Known rows, with every step that occurs
bedeb -> duges -> nemem -> nunes -> fimat: [ 1.581  3.369  1.666 -2.080 -1.214  2.671 -0.507  1.530 -0.977  2.161
 -3.130  0.399 -0.790 -0.989  0.576  1.111  3.301  0.370  5.746 -1.011
 -2.920 -0.299  4.560]
goki -> bedeb -> difig -> bezu -> nunes -> nemem -> duges: [-2.658 -0.724 -2.572 -2.009 -1.649 -2.658 -0.875 -2.569 -4.141  5.560
 -0.747 -3.975 -1.223 -2.348 -0.903 -4.937 -3.224 -0.721 -3.885  2.310
  1.325  0.287 -2.831]
difig -> bedeb -> duges -> nemem -> nunes -> fimat: [-1.752  2.992 -2.417 -1.996 -1.186  4.449 -2.262 -0.783 -1.341  3.256
 -2.407  0.233  0.799 -1.178  5.403 -2.065  3.682  0.260  3.704 -0.215
 -5.603  0.684  3.571]
bezu -> nunes -> nemem -> duges -> bedeb -> difig: [ 1.671  0.068 -4.275 -1.702  1.649  0.366 -1.695  1.666  0.037  1.718
  1.017 -0.829 -2.104  0.856 -3.819 -1.592  0.851  0.419 -1.489  0.106
  3.382  1.684 -0.143]
bedeb -> difig: [ 0.089  0.864 -1.054  3.368  0.529 -1.996  2.761  1.728  3.209 -0.886
 -0.956  2.449 -0.517  0.748 -0.597  2.916 -1.955 -0.349  0.717  1.549
  2.092  3.543 -0.465]
bedeb -> duges -> nemem -> difig -> bezu -> nunes -> fimat: [-0.424  1.301 -0.113 -3.608 -1.379 -2.477 -1.543  0.816 -3.149  4.569
 -2.129  0.451 -1.458 -4.028 -2.046 -3.898  6.403 -0.637  0.839 -1.175
 -4.877 -4.524  0.109]
difig -> bezu -> nunes -> nemem -> duges -> bedeb: [ 2.236 -1.597 -1.352 -1.218 -1.703  1.659 -1.609 -1.455  0.324 -0.616
  1.763 -1.929  0.664  4.180 -2.093 -3.630 -1.389  1.359 -2.188 -1.291
  2.051 -3.286 -3.032]
bezu -> nunes -> bedeb -> duges -> nemem -> difig: [-0.307  2.241  2.182 -3.433  2.790  1.286 -0.792 -0.751 -0.424  2.674
  2.077 -0.570  1.090 -4.962 -2.038 -0.081  5.339 -3.105 -0.550 -1.545
 -3.702  1.118  3.814]
bezu -> nunes -> nemem: [ 2.258  0.622  5.747 -3.289 -0.080  0.438  0.799  2.534  4.646 -2.660
  0.408 -3.002  2.946  1.623  0.341  2.425  0.994  2.191 -1.655  0.678
  4.066  2.979  2.888]
nemem -> duges: [ 0.509  2.693  0.097  4.772 -1.255  3.372  1.171  0.551  7.070 -2.941
  1.392  3.148  0.530  4.479 -0.984  4.022 -3.182 -0.413 -1.155  1.039
  3.752  2.047  0.978]
duges -> bedeb -> nunes: [ 1.423 -0.999 -0.424  2.543  2.975 -0.772 -1.172  1.682 -0.482 -4.605
  1.072  2.472  0.597  1.667  0.329  2.899 -0.918  0.116  3.896 -1.079
  1.492 -2.158 -0.876]
goki -> bedeb -> duges -> nemem -> difig -> bezu -> nunes: [-2.848  0.740 -1.791 -1.892 -0.574 -3.820 -0.680 -4.872 -5.332  4.143
  0.563  1.371  1.146 -8.531 -0.367 -5.789 -0.112 -3.297 -1.699 -0.116
 -7.288 -4.685 -2.844]
difig -> bezu -> nunes: [ 1.560 -0.057  1.074  1.530 -1.651 -2.517 -0.457 -2.068  2.256 -0.882
 -0.165 -0.756  4.124  4.313 -0.613 -1.855 -1.602  0.278 -0.218  0.287
  1.844 -3.335 -3.740]
nemem -> difig -> bedeb: [-3.997  0.752 -2.793  2.014 -0.915  3.894  2.525 -0.393  4.995 -2.163
 -0.051  4.889  0.665 -1.944  5.792  1.684 -0.119  0.713 -4.109  2.105
 -3.059  3.653  2.370]
nunes -> bedeb -> difig -> bezu: [-1.044 -2.594  0.035  3.703 -0.663 -0.995  2.303 -2.474 -1.688  1.646
 -0.143 -2.657 -0.322  2.809  1.041 -0.003 -2.653 -1.008  0.350 -0.058
 -0.360  2.648 -2.564]
nunes -> nemem: [ 1.727 -0.218  6.283 -1.107 -1.262  2.308  3.568  2.974  5.509 -4.625
  0.231 -0.503  1.109  1.452  1.863  5.436 -1.767  2.492 -1.402  0.383
  2.665  4.999  3.913]
difig -> bezu -> nunes -> bedeb: [ 0.652 -1.823  3.423  1.920 -1.263  0.546 -1.001 -3.163 -0.182  0.721
  1.779 -4.484  4.704  5.566  0.941 -1.522 -0.537 -0.841 -0.084 -1.402
  0.516 -1.199 -2.032]
duges -> bedeb -> difig -> bezu -> nunes -> fimat: [ 1.690 -4.092 -5.086  2.634 -1.717 -3.993 -3.564  0.935 -5.828  4.644
 -1.025 -0.621 -0.527  3.645 -0.350 -5.696  2.948  0.139  3.208 -1.616
 -1.009 -4.629 -5.265]
difig -> bezu: [ 0.874 -0.903  1.975  4.414 -2.701 -0.442  2.578 -1.713  3.306 -3.050
  0.093  1.390  2.185  3.975  0.940  1.239 -4.165  0.444  0.092  0.090
  0.384 -1.083 -3.272]
duges -> nemem -> difig -> bezu -> nunes -> fimat: [-0.336  1.277 -0.676 -5.464 -3.780 -0.672 -1.117  0.751 -1.707  0.250
 -3.748 -1.164 -1.370 -2.130  0.492 -5.829  4.548  0.150 -1.095 -0.810
 -4.039 -2.484  0.236]
goki -> bedeb -> nunes: [-2.159 -0.792  2.150  2.129  0.819 -1.438 -0.714 -0.205 -1.744 -2.028
  0.450  0.624  1.473 -2.445  3.611  2.840 -3.381 -1.106  1.909  1.524
  0.948 -0.285  0.512]

Rows
[-0.181 -3.159  0.776 -4.549  0.998 -1.504  2.104  0.989 -3.598 -2.686
 -2.440  1.322 -4.224 -4.239  0.046  1.024  0.650  3.672 -1.146 -0.806
 -1.652 -2.124  0.392]  duges -> bedeb -> nunes -> nemem -> difig -> bezu
[ 1.265  0.957 -2.884  3.282  2.899  1.796 -2.596  1.071  0.959 -3.133
  1.271  2.933 -1.150  2.542 -1.937  2.668 -1.103 -0.461  2.091 -0.463
  3.499 -2.638 -0.718]  nemem -> duges -> bedeb -> nunes
[ 0.777  1.601  4.390  1.330  1.793  2.675  0.563 -1.154  0.877 -0.646
  4.119 -0.995  2.510 -0.165  0.722  2.032  0.334 -3.316  2.312 -2.478
 -2.850  2.722  2.105]  nunes -> bedeb -> duges -> nemem
[-0.108 -0.340  0.601  1.146  2.151 -1.265 -0.761  0.363 -0.146  3.251
  0.780 -3.535  1.717  1.891 -0.606  0.104  1.662 -2.113  0.609  0.140
  2.487  3.558  0.855]  bezu -> nunes -> bedeb -> difig
[-1.613 -0.018  1.745 -1.365  0.003  1.039  2.628 -3.502 -1.811  1.418
  0.916  0.536 -1.184 -4.565 -0.401 -0.433  0.950 -2.478 -0.873 -2.331
 -6.274  0.327  0.488]  nunes -> bedeb -> duges -> nemem -> difig -> bezu
[ 0.874 -2.037 -4.447  0.802 -0.792  0.121  1.317 -0.725 -1.302  0.510
  0.186  0.012 -3.768  1.403 -2.276 -2.037 -3.299  1.169 -1.948 -0.589
  0.698  0.659 -3.347]  nunes -> nemem -> duges -> bedeb -> difig -> bezu
[ 1.243  0.020 -7.219  5.974  1.083  1.511 -0.117  0.514  1.406  0.114
  1.625  4.507 -2.693  2.719 -2.653  0.095 -2.834 -1.712  0.305 -0.212
  1.492  0.843 -2.656]  nemem -> duges -> bedeb -> difig
[ 1.744  4.834  0.108 -3.146 -0.990  3.181  1.989 -1.605  2.762 -4.357
 -3.965 -0.162  1.033 -0.158  0.528 -0.690 -2.789 -0.070  1.968 -0.232
 -1.838  1.412  2.525]  duges -> nemem -> nunes
[-0.214  0.015 -0.441 -0.538 -1.745 -2.320  1.569 -1.486  1.915  0.202
 -1.976  1.455  0.617 -0.697 -1.600 -1.255  0.451  1.004 -2.811  1.173
 -0.643 -2.402 -1.520]  nemem -> difig -> bezu -> nunes
[ 1.153 -0.427 -1.982  2.736  0.313  3.150 -4.088  3.958 -1.263 -1.121
  0.051  2.237 -2.904  3.924  0.032  2.144  2.745  0.479  3.795 -1.169
  2.733 -3.126  1.273]  nemem -> duges -> bedeb -> nunes -> fimat
[ 1.896 -0.197  3.188  1.204 -2.693  1.106 -2.719  4.257  2.484  0.143
 -0.136 -0.918  2.529  4.406  1.637  1.089  4.073  0.583  2.392 -0.009
  2.723 -0.204  2.098]  bezu -> nunes -> fimat
[ 1.796  3.120  1.813  0.710  1.465 -0.388  1.199  0.059  3.515 -2.695
  2.004  2.356  1.804 -0.909 -0.997  1.830 -0.760 -2.296  2.122 -1.085
 -1.661  0.619  0.619]  bedeb -> duges -> nemem
[ 0.778 -0.379 -8.542  3.412  0.645 -2.456 -2.859 -2.721 -2.358  3.606
  0.208  0.946 -0.778  3.448 -4.703 -5.982 -1.811 -1.496 -0.460 -0.299
  1.239 -4.462 -6.829]  nemem -> duges -> bedeb -> difig -> bezu -> nunes
[ 1.975 -3.300 -2.425 -1.797  0.833 -4.130 -0.104 -0.995 -3.753  1.398
 -0.260 -2.901 -0.212  0.870 -1.498 -4.486 -0.324  1.683 -0.572 -0.781
  0.181 -1.378 -4.517]  duges -> bedeb -> difig -> bezu -> nunes -> nemem
[-3.743  2.900 -0.433 -4.109  2.343  3.990 -1.092  1.388  3.069 -2.613
 -0.500 -2.370 -0.633 -0.242  3.145  1.994  0.011  2.560 -3.054  2.560
  3.916  3.777  3.893]  difig -> bedeb -> nunes -> nemem -> duges
[-1.182  0.904  1.279  2.764  0.044 -0.039 -0.143 -2.823 -1.290 -0.279
  3.575  2.123  2.686 -4.756  2.338 -0.559 -3.644 -4.117  1.534 -0.634
 -4.765  0.332 -0.391]  goki -> bedeb -> duges -> nemem
[-1.576 -0.715  4.183 -6.642  0.832 -1.999  3.922  2.117 -0.645 -2.764
 -4.266 -0.718 -4.446 -5.160 -0.791  3.234  0.968  4.306 -2.321  1.549
  1.119  0.637  2.943]  bedeb -> nunes -> nemem -> difig -> bezu
[-0.245  1.350 -1.623 -3.385 -0.110 -2.721  0.275 -0.284  0.654  3.330
 -2.542 -4.483 -1.748  0.820 -4.636 -2.684 -0.689  1.420 -3.057  1.841
  4.794  0.891 -1.796]  bedeb -> difig -> bezu -> nunes -> nemem -> duges
[-4.522 -2.771  3.501 -5.039 -1.083 -2.490  2.614 -0.613 -4.979 -0.216
 -2.725 -0.935 -3.380 -8.258  2.695  0.786 -1.663  2.434 -3.297  1.872
 -2.110  0.157  1.536]  goki -> bedeb -> nunes -> nemem -> difig -> bezu
[ 1.311 -0.865 -3.579  0.838  0.921  2.033  0.984  2.460  1.215 -0.533
  1.351  1.288 -3.765  0.698 -2.115  1.122 -1.899  0.582 -1.522 -0.213
  2.078  3.966  0.207]  nunes -> nemem -> duges -> bedeb -> difig
[-2.501 -2.072  3.416  1.654 -1.517  0.037 -2.792  2.996 -3.993  0.160
 -0.607 -0.380 -0.375 -1.181  5.511  2.526  0.780 -0.026  3.652  0.658
  0.116 -0.448  2.122]  goki -> bedeb -> nunes -> fimat
[ 1.616 -2.427 -6.023  3.421  0.340 -5.248 -1.802 -2.234 -3.339  2.128
  0.291  0.346  1.337  2.810 -2.189 -5.315 -1.136 -0.602  1.402 -0.514
 -0.468 -4.411 -7.108]  duges -> bedeb -> difig -> bezu -> nunes
[ 3.052  0.105 -0.387 -0.942  0.024  3.631 -2.168  1.600  2.192 -1.800
  2.936 -0.960  1.116  3.192 -1.959 -0.346  0.304  0.540 -2.083 -1.122
  3.349  0.390  0.898]  bezu -> nunes -> nemem -> duges -> bedeb
[-1.160  1.077  5.412 -6.643  2.431 -0.381  3.462  5.000  1.795 -3.631
 -3.343  0.366 -3.793 -5.701 -0.397  6.569  2.599  3.804 -1.713  1.865
  2.564  4.230  6.664]  bedeb -> nunes -> nemem -> difig
[-1.030 -1.903  2.618  1.155  0.901 -1.269  0.291 -3.077 -1.841  5.823
  1.539 -0.199  0.733 -1.264 -2.287  1.126  3.747 -1.307 -0.457 -0.564
 -2.288 -2.112  0.210]  nemem -> difig -> bezu -> nunes -> bedeb -> duges
[-3.466  1.651 -1.369  0.755  2.588  0.684 -1.290 -0.086  1.869 -3.357
  0.132  0.379  2.353  0.590  5.077  2.047 -0.518  1.177  0.573  2.301
  1.220  0.997  0.848]  difig -> bedeb -> nunes
[ 0.711 -1.325  5.614  5.814  1.255  2.490  1.241 -0.431  1.967  1.399
  4.288  1.102  2.336  2.805  0.610  6.535  0.141 -1.895  2.563 -1.211
 -0.142  2.751  2.438]  nunes -> bedeb -> duges
